In the rows, 128 means zero.
Known rows, with every step that occurs
Y-P-L: [108 111  97 149 136 107 134 108 127 129 120 127 116  68 158 144 123 145
  73 117 112 155 120 157 111 125 136  98 125 130 175]
P-W-L-H-X: [108 109  65  74 163 126 134 124 170 185 128 138 142 110 147 148 101 124
 124 104 151 125 196  97 149 129  93  94 174 108  86]
J-N-W-P-Y-T: [ 40  74 124 177  86 104 138 144 132 143 152  78  98  83 112 145 136  94
   6 149 120 141 121  39  33  82  80  87 147  68 141]
W-P: [122 124 141 158 141 109 126 140 105 151 138 127 109 104 134 109 128 108
  97 122 136 135 126  99  98 114  98 114 123 122 128]
J-N: [ 91 113 123 132 111 116 114 108 117 128 113 110 137 136 119 120 149 123
 121 110  98 124 123 119 100 113  97 118 132 112 136]
E-J-N-W: [ 86  86  66 176 121 116  92  97  95 105 155 125 123 103 126 119 141 116
 101 120 138 139 118  72 111  78  93 145 124 118 146]
E-J-N: [110 105 101 182 132 125  97  86 103 118 129 110 147 108 132 107 150 117
 127  99 118 153 120 105 113  86  97 146 118 115 147]
W-N-J: [123 102 104 120 120 115  77 169 160 133 136  94 104 120 135 115 166 115
 110 129 152 137 145 133  73  85  99 130 130 107 132]
H-X: [121 153 116 129 151 104 141 117 132 152 113 114 125 127 139 117  96 119
 155 117 139 133 172 158 137 137 130 120 128 102 114]
N-W-P-L-H-X: [ 71  95  76 106 162  96 135 122 130 149 145 131 110  80 139 142 109 127
  78 121 162 168 169 104 133 130  55  80 134 107 117]
J-N-W: [ 64  94  86 127 101 107 110 117 109 114 137 126 113 131 115 131 139 121
  98 136 121 108 124  87  99 102  95 114 137 113 133]
E-J-N-W-P-L: [ 69  70  49 198 137 104 103 102  95 115 159 127  93  51 145 118 146 120
  50 106 143 164 108  74  96  88  66 124 121 117 164]
H-L-W: [111 118  90 108 143  80 104 106 117 143 137 167  64  95 141 117 118 112
 160 118 170 127 142 129 125  98 107  91 164 132 103]
H-L-W-N: [113 117  80 105 132  70  87 122 146 156 131 159  57 108 142 101 135 113
 151 125 160 122 148 143  81  64  80  91 178 104 100]
X-H-L: [110 141  94  88 162 100 104 103 140 124 157  73 101 155 129 129 134 154
 126 115 126 142 128 141 126  90 118  89 125 126 149]
W-P-L-H-X: [ 96 112 115 114 169 102 140 109 139 162 120 114 135  84 143 128 120 128
 101  95 143 184 170 137 137 138  56  81 129 104 118]
E-J-N-W-P-L-H: [ 61  45  62 163 140 116  92  88 106 116 163 127 134  62 133 130 162 124
  43 100 141 194 120  52 108  75  23 107 123 123 153]
L-P-Y: [116 138 159 180 109 165 122 117 114 125 126 119 142 104 123 116 115 138
 110 131 122 142 139  92  98 126 101 118 147 125 138]
X-H: [123 130 117 104 138 129 114 115 130 111 141  83 150 161 122 134 144 155
 125 113 114 139 119 128 135 112 121 116 106 116 153]
E-J-N-W-P-Y-T: [ 59  66 101 226 107 114 119 122 120 134 171  78 110  54 126 133 136  88
   9 137 133 173 116  29  45  54  82 115 131  74 154]
J-N-W-L-P-Y-T: [ 15  79  99 165  75 134 125 121 133 144 166  90 137  90 125 165 119 114
  17 126  94 132 150  74  16  71 125 101 168  82 121]
E-J-N-W-L: [ 71  71  37 172 137 116 104 101 120 135 170 129 126 104 150 124 133 121
  81 100 134 126 135  91  88  65 129 149 143 109 129]
N-W-L-P-Y: [ 76 103  92 172 112 152 128 131 134 139 169 136 118  98 142 132  98 141
  67 133 140 110 158  77  72 104 131 121 173 115 118]
E-J-N-W-P: [ 76  84  77 205 133  98  94 110  73 130 162 124 104  81 134 102 142  98
  72 118 142 147 117  46  83  62  67 129 120 110 144]
L-P: [104 144 143 148 111 144 103 111  80 127 131 134 146 111 124 126 122 124
 126 120 111 141 136 117 105 114 111 126 129 148 118]
X-H-L-P: [ 89 157 108 105 147 114  80  87  93 123 161  79 120 137 124 124 128 149
 125 105 110 155 135 131 102  78 100  85 125 144 144]
L-W: [124 108 111 123 118 113 113 117 110 132 119 175 111 102 139 125 128 113
 160 112 156 125 136 113 134 118 109 118 146 118 109]

Rows
[107  91  63  97 134  68  54 148 145 148 145 131  41  88 144 103 153  98
 139 117 192 138 159 135  72  51  78  92 168 109 111] => H-L-W-N-J
[ 97 154  68  94 143 127  71 100 100 128 156  99  94 115 120 140 123 140
 116 116 122 140 136  74 118  88  73  71 147 158 149] => X-H-L-P-W
[109 113 151 149 104 141 155 144 175 131 134  84 133 103 120 160 120 122
  67 146 120 152 130 110  93 119 141 114 140  88 138] => P-Y-T
[119  98  85 115 120 114 127 110 130 119 116 178  98  74 150 141 128 139
 139 100 159 145 128 146 149 141 105 112 143 126 131] => P-L-W
[119  80  90 113 109  97  63 159 137 135 128 143  88  93 143 113 162 101
 140 117 181 137 156 118  78  73  83 119 148  98 114] => L-W-N-J
[108 121  76  82 150  81  90  91 120 127 150 122  85 129 136 127 131 139
 156  99 155 139 133 128 130  78 101  78 142 116 132] => X-H-L-W
[ 90 110  99 111 163  99 141  81 138 151 109 115 153  75 156 146 110 139
  94 104 120 187 172 160 137 125  92  79 129 108 145] => Y-P-L-H-X
[110 126 129  92 157 117 129 103 140 152 117 112 164 137 123 132 115 124
 151 114 137 158 178 133 153 127  91 103 132 105 100] => L-H-X
[108 117  81 123 102 144  45 169 118 137 137 123 101  80 129 126 151 105
  95 133 149 140 154  66  65  84  55 112 153 137 130] => L-P-W-N-J
[119 119  87 142 126 114 118 127 107 145 121 147 102  71 143 141 117 115
  83 140 124 118 126  70 113 111 112  96 144 136 158] => Y-P-W
[113  69  63 106 111  99  76 155 161 123 126 146  81  66 156 129 165 127
 120  99 184 156 147 152  93 103  76 111 151 106 135] => P-L-W-N-J
[ 41  51  87 113 121 107 110 112 115 127 142 124 124  90 121 143 158 132
  42 115 125 161 122  63  95 102  23  78 138 117 141] => J-N-W-P-L-H
[ 75  94  62  83 160 107 138 120 153 170 157 132 142 131 144 149  97 129
 109 115 153 126 197 119 124 109 119 109 158  97  80] => N-W-L-H-X
[103 123 133 180 120 160 132 121 140 152 144 121 142 105 143 121 108 141
  92 108 124 125 158 110  76 114 134 119 167 114 121] => W-L-P-Y
[105 117 101  82 161 122 142 100 164 138 113 118 155 108 138 146 117 151
 130 102 137 179 174 165 168 151  84  98 132 112 122] => P-L-H-X
[126 110  63 112 137 135 131 148 161 162 141 149 104 103 148 148 116 125
 101 118 140  95 146  93 121 131 132 118 169 131 114] => P-W-L
[ 97 118  92 110 165  64  89 100  99 154 155 118  64 107 141 107 134 119
 126  93 163 144 130 101 105  67  69  66 141 110 126] => X-H-L-W-P
[ 50  78  73 146 120  92 121 126 107 124 139 126  84  82 134 128 140 128
  46 115 128 134 115  90  81 116  66  95 134 116 152] => J-N-W-P-L
[137 127  83 115 113 129 105 158 159 146 120 142  95 117 130 126 139 123
 110 146 134 108 134  92  98 109  75 114 159 114 129] => P-W-N
[101  91  73 145 117  82 107 111 135 148 107 170  88  57 166 125 143 132
  97 111 133 147 134 159  77  80  89  92 156  94 148] => Y-P-L-W-N
[ 94  95  61 122 132 115 136 143 146 144 167 148 105 123 145 144 112 133
  85 130 146  95 143 116 103 110 159 131 153 121 106] => N-W-L
[102 153  82 116 134 123  85 117  99 141 142 147  73  80 128 130 105 115
 118 131 137 127 145  76 112 107  82  84 167 173 123] => H-L-P-W
[ 74 140 142 151 115 128 122 116 140 141 155  81 105  76 119 148 110 114
  66 141 117 169 148 113  59  85 122  85 160 118 129] => H-L-P-Y-T
[115 147 103 135 109 155  97 127  87 132 126 154 121  88 122 137 116 118
 117 130 123 124 138  63 119 129  83 111 149 159 125] => L-P-W
[130  98  64 102 117 126  70 185 160 137 135 116  83  94 135 129 161 106
  96 139 165 125 148  80  89  97  71 117 150 120 138] => P-W-N-J
[100  93 149 175 102 111 140 141 133 161 134 128 101  52 135 141 119  88
  67 126 157 154 132  66  68  94  95  89 151  73 118] => L-W-P-Y-T
[ 57  73  40 138 166 103 107  78 133 156 159 113 160 110 150 127 121 116
 104  87 144 155 185  94 111  67  89 125 147  85 100] => E-J-N-W-L-H-X
[ 90 126  45  83 133 114  21 144 127 134 162  65  72 103 126 124 158 127
  92 118 149 151 156  82  65  48  45  77 150 136 155] => X-H-L-P-W-N-J
